Known rows, with every way that one mark hangs from another:
k_132{k_663}: [ 0.758  0.416  0.625  0.756  0.723 -0.251  1.812 -0.714 -0.099 -0.199
  0.143  0.565  0.028 -1.609 -0.676  1.905  1.752 -0.664]
k_870{k_663 k_743{k_132} k_777}: [ 2.876 -2.352  1.950 -0.482 -1.017 -0.775  2.482 -0.334  3.191  1.819
 -4.649 -0.639  2.564 -0.608  1.571  2.767  2.449 -0.199]
k_942{k_743{k_870}}: [ 2.609 -2.121  2.892  0.375  1.821  0.312  0.066 -3.459 -1.421  1.944
 -3.290 -1.458 -0.851 -0.376  0.098  2.857  3.094  1.488]
k_743{k_870 k_942}: [ 2.653 -2.268  2.825  1.047  1.316  0.796  0.730 -3.971 -1.931  2.060
 -2.646 -1.076  0.660  0.091 -0.966  3.581  4.244  0.872]
k_132{k_663{k_870 k_942}}: [-0.766 -0.207  0.602  1.206  1.431 -0.265  4.987 -2.268 -2.878  0.154
 -2.151 -1.251 -1.409 -1.732  0.175  1.670  1.458  0.968]
k_663{k_132}: [ 0.764  1.030  0.331 -0.166 -0.589 -0.646  1.208  0.366 -1.240  1.795
 -1.271 -2.103 -0.762 -1.236  0.396  1.644  2.070  0.591]
k_663{k_870{k_743{k_132} k_777} k_942}: [ 0.375 -2.735  1.689  0.222 -0.170 -0.668  5.119 -2.145 -0.988  2.393
 -6.178 -2.272 -0.292 -0.065  2.101  2.113  1.467  3.058]
k_672{k_870{k_663{k_132} k_743{k_942}}}: [ 2.192  0.061  1.166  1.245  0.131 -0.075  3.313 -2.325 -0.041  2.407
 -6.204 -1.017  3.261 -0.068  0.595  4.756  5.420 -1.533]
k_663{k_870{k_777} k_942{k_743{k_132}}}: [ 0.426 -3.193  2.829  0.317  1.064  0.007  3.815 -2.867 -2.307  2.836
 -5.767 -3.253 -1.092  0.178  1.434  1.863  2.047  2.941]
k_132{k_663{k_942}}: [-0.886 -0.412  0.807  0.987  0.873 -0.297  3.657 -1.729 -1.917 -0.105
 -0.390 -0.170 -0.319 -1.802 -0.397  1.995  1.838 -0.446]
k_672{k_870{k_743{k_132{k_663}}}}: [ 0.674  0.026  0.319  1.506  1.174 -0.471  3.274 -1.666  1.286  0.823
 -3.860  1.908  1.864  0.861  0.683  4.087  2.877 -1.236]
k_672{k_870{k_743{k_132} k_777}}: [ 1.671 -2.134  1.034  1.446 -0.065 -0.654  3.691 -0.609  2.170  2.055
 -5.059 -0.441  1.956  1.030  1.176  3.178  3.225  0.334]
k_942{k_743{k_132 k_870{k_777}}}: [ 2.691 -3.595  3.874  0.054  1.136  0.370  0.564 -3.337  0.321  2.527
 -4.888 -1.657 -0.360  0.973  0.628  2.982  3.277  1.844]
k_672{k_870{k_743{k_132 k_942}}}: [ 1.704 -1.843  1.546  1.651  1.160  0.129  2.278 -2.930 -0.496  3.029
 -5.412  0.348  3.117  1.974  0.385  4.718  4.572 -0.371]
k_870{k_743{k_132 k_942} k_777}: [ 2.392 -2.629  2.715  0.034 -0.534 -0.053  1.420 -2.643  0.284  3.026
 -4.803 -0.477  2.369  0.757  0.553  3.390  3.298  1.559]
k_743{k_132{k_663{k_870}} k_942}: [ 1.175 -0.446  1.893  1.101  1.529  0.686  2.262 -3.358 -2.109  1.496
 -3.486  0.058  0.631  0.830 -0.455  3.338  2.760  0.405]

Rows:
[ 1.208 -3.840  3.624  0.581  1.298  0.183  2.884 -4.252 -1.793  2.050
 -4.626 -2.785 -1.151 -0.804  0.608  2.463  3.378  2.365]	k_663{k_942{k_743{k_870{k_777}}}}
[ 0.526 -0.954  1.539 -0.541 -1.597 -1.113  4.837 -1.173  0.417  1.800
 -5.264 -2.623  1.053 -2.253  1.944  2.425  2.852  0.497]	k_870{k_663{k_132 k_942} k_743 k_777}
[-0.901  0.273  0.374  0.490  0.145 -0.617  4.422 -1.282 -3.897  1.943
 -3.609 -3.779 -2.174 -1.334  0.977  1.376  1.781  2.120]	k_663{k_132 k_870 k_942}
[ 0.415 -2.216  3.363 -0.074  0.538  0.041  2.819 -4.164 -2.471  2.482
 -5.496 -3.831 -1.920 -0.703  1.097  2.575  3.636  2.674]	k_663{k_132 k_942{k_743{k_870{k_777}}}}
[ 2.941 -3.079  3.428  0.292  1.181  0.278  0.955 -3.265 -0.144  1.884
 -3.977 -2.010 -0.781 -0.508  0.248  2.454  3.230  2.120]	k_942{k_743{k_870{k_777}}}
[-0.469 -0.610  0.955  0.427 -0.627 -0.667  5.289 -0.973 -2.553  1.962
 -4.238 -4.399 -2.033 -1.414  1.080  0.872  1.977  2.742]	k_663{k_132 k_870{k_777} k_942}
[-0.670 -1.857  2.242  0.880  1.735  0.159  3.137 -3.858 -1.365  0.478
 -2.775 -0.066 -0.294  0.297  0.073  3.584  2.746 -0.159]	k_743{k_132{k_663{k_942}} k_870}
[ 0.157 -1.479  2.356  0.880  1.585  0.068  4.945 -3.525 -2.280  0.851
 -4.392 -2.034 -1.454 -1.665  0.624  1.668  1.987  2.347]	k_132{k_663{k_870{k_777} k_942{k_743}}}
[ 2.023 -1.224  1.117  1.976  1.155  0.130  2.829 -2.764 -0.878  2.293
 -4.523 -0.107  2.579  0.499 -0.117  4.228  4.495 -0.168]	k_672{k_870{k_743{k_942}}}
[ 1.031 -0.867  0.894  1.678  0.376 -0.524  4.230 -1.350  2.634  0.743
 -4.502  1.241  2.022  0.743  0.767  3.574  3.138 -0.533]	k_672{k_870{k_743{k_132{k_663}} k_777}}
[ 2.339 -2.850  3.246  0.772  1.361  0.862  0.193 -4.026 -1.544  2.680
 -3.571 -0.698  1.143  1.588 -0.558  4.207  4.250  0.515]	k_743{k_132 k_870 k_942}
[ 0.677 -1.557  2.701 -0.409 -0.328 -0.388  3.564 -1.915 -0.879  2.216
 -5.006 -3.665  0.178 -1.999  1.325  2.247  3.405  0.355]	k_870{k_663{k_132 k_942{k_743}} k_777}
[ 1.743 -1.155  2.518  0.419  1.361  0.217  2.554 -2.691 -0.189  1.425
 -4.696 -0.984 -0.740  0.141  0.681  2.208  1.714  1.874]	k_942{k_743{k_132{k_663{k_870{k_777}}}}}
[ 2.647 -0.728  1.795  1.315 -0.633 -0.153  4.215 -2.155  1.250  2.510
 -6.943 -1.723  3.363 -0.210  0.652  4.338  5.609 -0.949]	k_672{k_870{k_663{k_132} k_743{k_942} k_777}}
[-0.131 -2.502  2.511 -0.001  1.340 -0.117  1.530 -2.788 -2.646  2.662
 -3.497 -1.587 -0.208  0.261  0.975  2.642  2.397  0.862]	k_663{k_942{k_743{k_132}}}
[-0.196 -0.296  1.021 -0.077 -0.464 -0.583  3.574 -0.559 -1.401  1.400
 -2.650 -2.756  0.370 -2.135  0.780  2.161  2.888 -1.004]	k_870{k_663{k_132 k_942}}
[ 0.246 -1.185  1.526  0.090 -1.302 -0.614  4.553 -0.370 -0.177  1.439
 -3.418 -3.420  0.436 -2.217  0.813  1.754  3.092 -0.363]	k_870{k_663{k_132 k_942} k_777}
